Every row comes from one small tree of marks. The marks that hang from a mark follow it in brackets, in alphabetical order. Every link used is in the known rows. Which tree was each row made from?
Known rows:
foriken{lidu regu{pokur{tezol{numoke}}}}: [-0.70 -1.35  0.33 -2.21  2.26  4.67  0.96  2.85  1.87  0.96  1.01  2.51
 -2.39 -0.78  1.68  4.09 -0.34 -5.38 -0.97  3.64 -4.21 -0.23  1.68 -3.27]
pone{nuvug regu{pokur{tezol{numoke}}} risat}: [ 2.23 -1.97 -2.36 -2.81 -4.92  3.30  4.04  1.18 -4.99  0.72  0.99  2.39
 -0.84  2.17  1.86  1.39 -1.68 -1.86 -3.91  2.91 -1.27 -3.41  3.02  0.28]
foriken{lidu regu{pokur} tezol{numoke}}: [-0.94 -2.11 -1.66 -1.71  2.63  5.83  3.22  2.72  5.28  0.87  0.45  4.18
 -2.77 -3.59  1.94  4.11  0.33 -4.96 -2.04  4.46 -3.58  1.66  1.13 -3.34]
pone{regu risat}: [ 1.34 -2.41 -1.43 -4.22 -3.69  2.88  1.82 -2.89 -3.02  0.97 -1.20  0.16
 -0.30  0.88  0.61  0.87 -2.26 -0.23 -2.89  2.00  0.87 -3.14  2.06  0.00]
pone{nuvug regu}: [ 0.73 -2.52 -1.08 -2.58 -2.44  2.76  3.14 -0.68 -4.87  0.67 -0.22  0.08
 -0.33  0.37  1.72 -0.25 -1.95 -0.06 -2.68  1.21 -1.81 -1.55  1.95 -0.62]
risat{pone}: [-1.24 -1.97 -0.97 -1.09  0.00  0.80 -0.74 -2.22 -2.40  1.56 -1.83  0.16
 -1.98 -1.09  1.58  0.26 -1.50 -2.98 -0.81  2.56  1.05 -0.18 -0.76 -2.20]
regu{pokur{tezol{numoke pone}}}: [ 1.50 -1.12  1.32 -2.45 -0.59  2.15 -0.79  0.89 -2.20 -0.09  1.49  0.30
 -0.92 -0.25  1.35  1.60  0.88 -3.12 -1.10  0.01 -1.24 -2.32  2.62 -2.63]
lidu{foriken{regu{pokur} tezol}}: [-0.38 -1.69 -1.64 -1.14  3.51  3.20  3.71  2.08  4.28  0.16  1.24  1.91
 -1.79 -2.44  0.62  2.80 -0.43  0.48 -2.35  4.71 -0.71  0.76 -1.11 -4.23]
foriken{lidu regu{pokur} tezol{numoke pone{risat}}}: [-0.11 -1.64 -1.85 -3.59  1.17  6.32  4.90  3.45  7.06  0.29  1.80  5.08
 -1.58 -3.07 -0.15  3.96  0.47 -5.08 -2.61  3.71 -2.71 -1.47  2.15 -3.35]
foriken{tezol{numoke{regu} pokur pone{nuvug risat}}}: [ 1.28 -2.85 -0.73 -2.46 -4.14  2.97  4.91  0.88  2.48  2.23  0.72  2.52
  1.34 -0.08 -1.87  2.35  1.48 -5.03 -3.83  0.04  2.77 -0.97  3.73 -2.99]
numoke{tezol}: [-0.50 -1.82  1.73 -2.61  1.11  0.86 -0.39  0.48  0.58 -0.69 -2.75 -1.24
 -2.52 -1.03  0.58  0.12 -1.60  1.53 -1.59  0.43  0.24  0.54  1.25 -2.31]
lidu{foriken{regu tezol{numoke pokur}}}: [-1.29 -1.53 -1.52 -2.21  1.42  3.02  2.78 -0.04  3.58  2.09  0.55  0.43
 -1.07 -0.74 -0.37  3.15  0.13 -2.49 -2.21  2.50  1.84  0.27  1.35 -4.57]
pone{risat}: [ 0.31 -1.63 -1.66 -2.29 -1.47  2.80  1.30 -0.76 -0.40 -0.33 -0.83  0.65
 -1.11  0.40 -0.77  1.30 -1.46 -1.66 -3.12  1.86  1.20 -2.14  0.89 -1.17]
risat{pone{nuvug regu{pokur{tezol}}}}: [ 0.72 -2.91 -1.77 -1.16 -2.43  1.05  2.25 -0.40 -5.80  2.50  0.50  1.98
 -1.73  0.00  3.34  0.34 -1.99 -2.19 -1.82  3.78 -1.29 -1.22  0.46 -1.36]
lidu{foriken{regu{pokur{tezol}}}}: [-0.16 -0.85  0.48 -1.45  2.91  2.14  1.54  2.19  1.23  0.49  1.64  0.24
 -1.47  0.18  0.62  2.92 -0.94 -0.24 -1.33  3.90 -1.37 -0.94 -0.46 -4.02]
lidu{foriken{tezol}}: [ 0.05 -1.61 -1.60 -1.40  1.70  1.79  2.03  0.02  1.89  0.75 -0.28  1.27
 -1.42 -1.52  0.45  1.10 -1.34  0.73 -2.38  3.39  1.76 -0.36 -0.88 -3.61]
foriken{regu tezol{pokur}}: [-0.76 -3.18 -0.69 -1.84  0.95  4.36  2.21 -0.15  4.51  1.33  0.10  1.76
 -1.49 -2.40 -1.19  2.93  0.66 -4.33 -2.74  1.66  1.09  0.85  1.64 -4.54]
foriken{lidu tezol{numoke pokur pone{nuvug risat}}}: [-0.18 -2.18 -3.66 -3.32 -2.34  4.68  6.48  2.24  4.67  1.24  2.17  5.17
 -0.68 -0.88 -2.24  2.25  0.33 -6.34 -4.18  1.05  0.06 -1.97  3.52 -3.16]
pone{regu{pokur} risat}: [ 2.06 -2.20 -2.29 -3.35 -2.96  2.69  3.23 -1.47 -2.28  0.36  0.12  0.77
 -0.97  0.09  1.22  1.75 -1.37  0.18 -3.45  2.54 -0.34 -1.86  1.67 -0.05]
lidu{foriken{regu}}: [-1.31 -0.88  0.03 -2.23  2.90  2.26  1.62  0.61  1.23  0.59  0.15 -1.16
 -0.75  0.06 -0.07  1.92 -1.43  0.43 -1.21  2.84 -0.54 -0.88 -0.50 -3.69]
pone{nuvug risat}: [ 0.05 -1.78 -2.42 -1.37 -2.04  3.28  4.19  1.92 -1.26 -0.59 -0.02  1.92
 -0.98  0.97 -1.09  0.47 -1.78 -1.56 -4.05  2.12 -0.12 -2.35  0.65 -0.78]
regu{pokur{tezol{numoke pone{nuvug risat}}}}: [ 1.52 -1.09 -0.58 -2.14 -2.25  2.94  2.70  3.08 -2.10 -0.59  2.27  2.16
 -0.64  0.88  0.06  1.48  0.31 -3.38 -2.82  1.02 -1.10 -3.47  2.62 -1.75]
regu{pokur}: [ 0.60 -1.56 -0.95 -0.49  1.07  1.93  0.97  0.33 -0.66 -0.58  0.24  0.02
 -1.85 -1.61  1.20  1.63  0.17 -0.92 -2.14  1.30 -1.61  0.87  0.15 -2.16]

Which tree is each row?
[ 1.53 -2.13 -0.01 -4.57 -2.09  1.86  5.20  2.27 -0.29 -1.10  0.27  0.76
 -0.77 -0.05 -0.41 -0.19 -1.51  3.05 -3.42  0.31 -1.37 -2.74  2.95 -1.22]	numoke{tezol{pone{nuvug regu{pokur} risat}}}
[ 2.34 -2.52  1.70 -1.31 -2.23  1.67  2.76  3.14 -0.24  1.18  1.35  1.85
  0.72  0.88 -0.40  2.73  0.19 -2.50 -2.57  1.86 -0.76 -1.79  1.56 -2.36]	numoke{regu{pokur{tezol{pone{nuvug risat}}}}}
[-1.75 -2.46 -1.73 -2.72  1.05  5.52  3.01  0.84  5.86  2.38  0.20  3.23
 -2.03 -2.26 -0.05  3.97  0.52 -7.04 -2.22  2.51 -0.83  1.20  2.77 -4.21]	foriken{lidu regu tezol{numoke pokur}}
[ 0.62 -2.75  2.30 -3.34 -2.67  0.33  4.33  2.19  3.00  1.39 -0.53 -0.26
  0.71  1.20 -3.05  1.80  0.15 -0.29 -3.19 -1.40  1.70 -0.41  3.47 -3.08]	numoke{regu tezol{pokur pone{nuvug risat}}}
[ 2.24 -2.61 -2.54 -2.69 -4.29  3.07  4.67  1.52 -3.94  0.46  1.55  2.94
 -0.88  1.61  1.12  1.30 -2.03 -0.97 -4.29  3.30 -1.45 -3.32  2.07 -0.19]	pone{nuvug regu{pokur{tezol}} risat}
[ 0.45 -1.97  1.60 -2.30 -3.02  1.27  2.74  0.06 -1.11  2.39  0.79 -1.45
  1.96  1.17 -1.13  2.02  2.14 -4.61 -1.84 -2.90  0.56 -0.34  4.24 -3.11]	tezol{numoke{regu} pokur pone{nuvug}}
[ 0.20 -0.65 -0.67 -2.36  1.16  3.09  5.29  4.67  1.89 -0.36  3.54  2.01
 -0.19  1.23 -1.43  2.33 -0.89 -0.23 -2.64  3.51 -1.58 -3.67  0.31 -3.69]	lidu{foriken{regu{pokur{tezol{pone{nuvug risat}}}}}}
[ 0.96 -1.09  0.13 -3.41 -3.46  3.24  1.37  2.07 -3.14  0.04  1.10  1.89
  0.15  2.03 -0.80  0.65 -0.77 -4.11 -2.48  0.41  0.38 -5.42  3.44 -1.64]	pokur{tezol{numoke pone{nuvug risat}}}
[ 0.64 -2.55  1.01 -3.24 -0.09  3.52  1.54  0.77  4.20  2.59 -0.94  2.57
  0.07 -2.47  1.10  2.76  0.46 -4.77 -0.92  1.64 -0.58 -0.22  2.52 -3.34]	foriken{lidu tezol{numoke{regu} pone}}
[-0.83 -2.58 -1.91 -3.51  0.93  6.72  6.98  4.84  6.86 -0.08  1.59  6.07
 -0.76 -2.32 -2.05  2.37 -0.96 -4.43 -3.18  3.80 -2.59 -2.76  1.30 -3.66]	foriken{lidu regu tezol{pone{nuvug risat}}}
[ 0.41 -2.90  0.33 -3.11 -1.15  3.06  2.42 -0.06  4.89  3.60  0.04  2.36
  0.26 -1.93 -0.50  3.66  1.54 -6.58 -1.56  0.27  0.55  0.68  3.70 -4.43]	foriken{lidu tezol{numoke{regu} pokur pone}}
[ 2.37 -2.47  3.43 -1.59 -0.57  1.01 -0.49  1.08 -0.30  1.66  0.40 -0.04
  0.38 -0.34  0.87  2.92  0.89 -2.31 -0.73  0.86 -0.65 -0.36  1.58 -3.28]	numoke{regu{pokur{tezol{pone}}}}
[-1.06 -1.98 -1.47 -1.83  2.08  3.00  3.34  0.30  4.68  1.76  0.85  0.96
 -1.13 -1.26 -1.21  2.73 -0.34 -1.55 -2.51  3.02  1.79  0.26  0.33 -5.03]	lidu{foriken{regu tezol{pokur}}}
[ 1.27 -1.50  1.57 -1.48 -1.27  1.77  2.90  2.21 -1.21  0.81  0.80 -0.69
  1.18 -0.04  1.21  1.71  1.63 -2.40 -1.54 -0.59 -2.16 -0.02  2.57 -2.03]	tezol{numoke{regu{pokur}} pone{nuvug}}
[ 1.15 -2.47 -2.44 -3.31 -4.13  3.33  4.76 -0.39 -3.92  0.47 -0.27  1.44
 -0.13  1.47  0.34  0.32 -2.62 -0.15 -4.05  2.16 -0.37 -3.21  2.11  0.23]	pone{nuvug regu risat}
[ 1.89 -1.26  1.10 -2.96 -2.47  1.92  1.64  0.34  0.20  1.17  0.00 -0.47
  1.28  0.34  0.15  2.93  1.13 -2.55 -1.92  0.12  0.35 -1.59  2.78 -1.50]	tezol{numoke{regu{pokur}} pone{risat}}
[ 0.56 -2.61 -1.64 -1.99 -1.39  0.75  0.75 -2.96 -4.38  2.36 -0.89  0.03
 -1.95 -1.35  3.46  0.74 -1.58 -1.03 -1.18  3.17 -0.37 -0.06  0.18 -1.27]	risat{pone{regu{pokur}}}
[ 1.12 -1.77 -1.91 -5.09 -5.72  2.93  5.09 -1.25 -3.23  1.36  1.61  0.16
  1.48  2.21 -1.55  0.81  0.16 -3.34 -3.60 -1.92  0.84 -4.16  5.54 -1.09]	tezol{numoke pokur pone{nuvug regu risat}}
[-0.99 -2.20 -1.75 -4.56 -0.42  6.05  4.75  1.50  7.26  1.58  1.55  4.17
 -0.70 -1.69 -2.28  3.91  0.62 -7.11 -2.83  1.73 -0.06 -2.02  3.80 -4.32]	foriken{lidu regu tezol{numoke pokur pone{risat}}}
[ 1.64 -1.32  2.51 -2.34 -1.02  1.38  0.14 -0.16 -0.65  1.25  0.11 -1.70
  1.08 -0.68  1.34  2.30  1.84 -2.42 -0.64 -0.90 -0.82  0.08  2.63 -2.38]	tezol{numoke{regu{pokur}} pone}
[ 0.02 -2.76 -0.80 -0.82  2.26  4.79  2.56  1.80  4.26 -0.28  0.41  2.70
 -2.38 -3.77  0.83  2.84  0.52 -2.17 -2.61  3.61 -1.63  1.40 -0.05 -3.64]	foriken{regu{pokur} tezol}
[ 1.55 -1.61  1.43 -2.02  0.19  1.89 -0.33  1.40 -0.91 -0.46  1.80  0.88
 -1.04 -0.74  0.38  1.40  0.34 -2.22 -1.38  0.48 -1.35 -2.35  1.35 -3.29]	regu{pokur{tezol{pone}}}
[ 1.83 -2.32 -3.38 -2.33 -3.51  3.30  6.08  0.85 -2.80 -0.15  1.22  2.08
 -0.67  0.73  0.90  1.00 -1.74  0.27 -4.43  2.76 -1.81 -2.09  1.56  0.24]	pone{nuvug regu{pokur} risat}
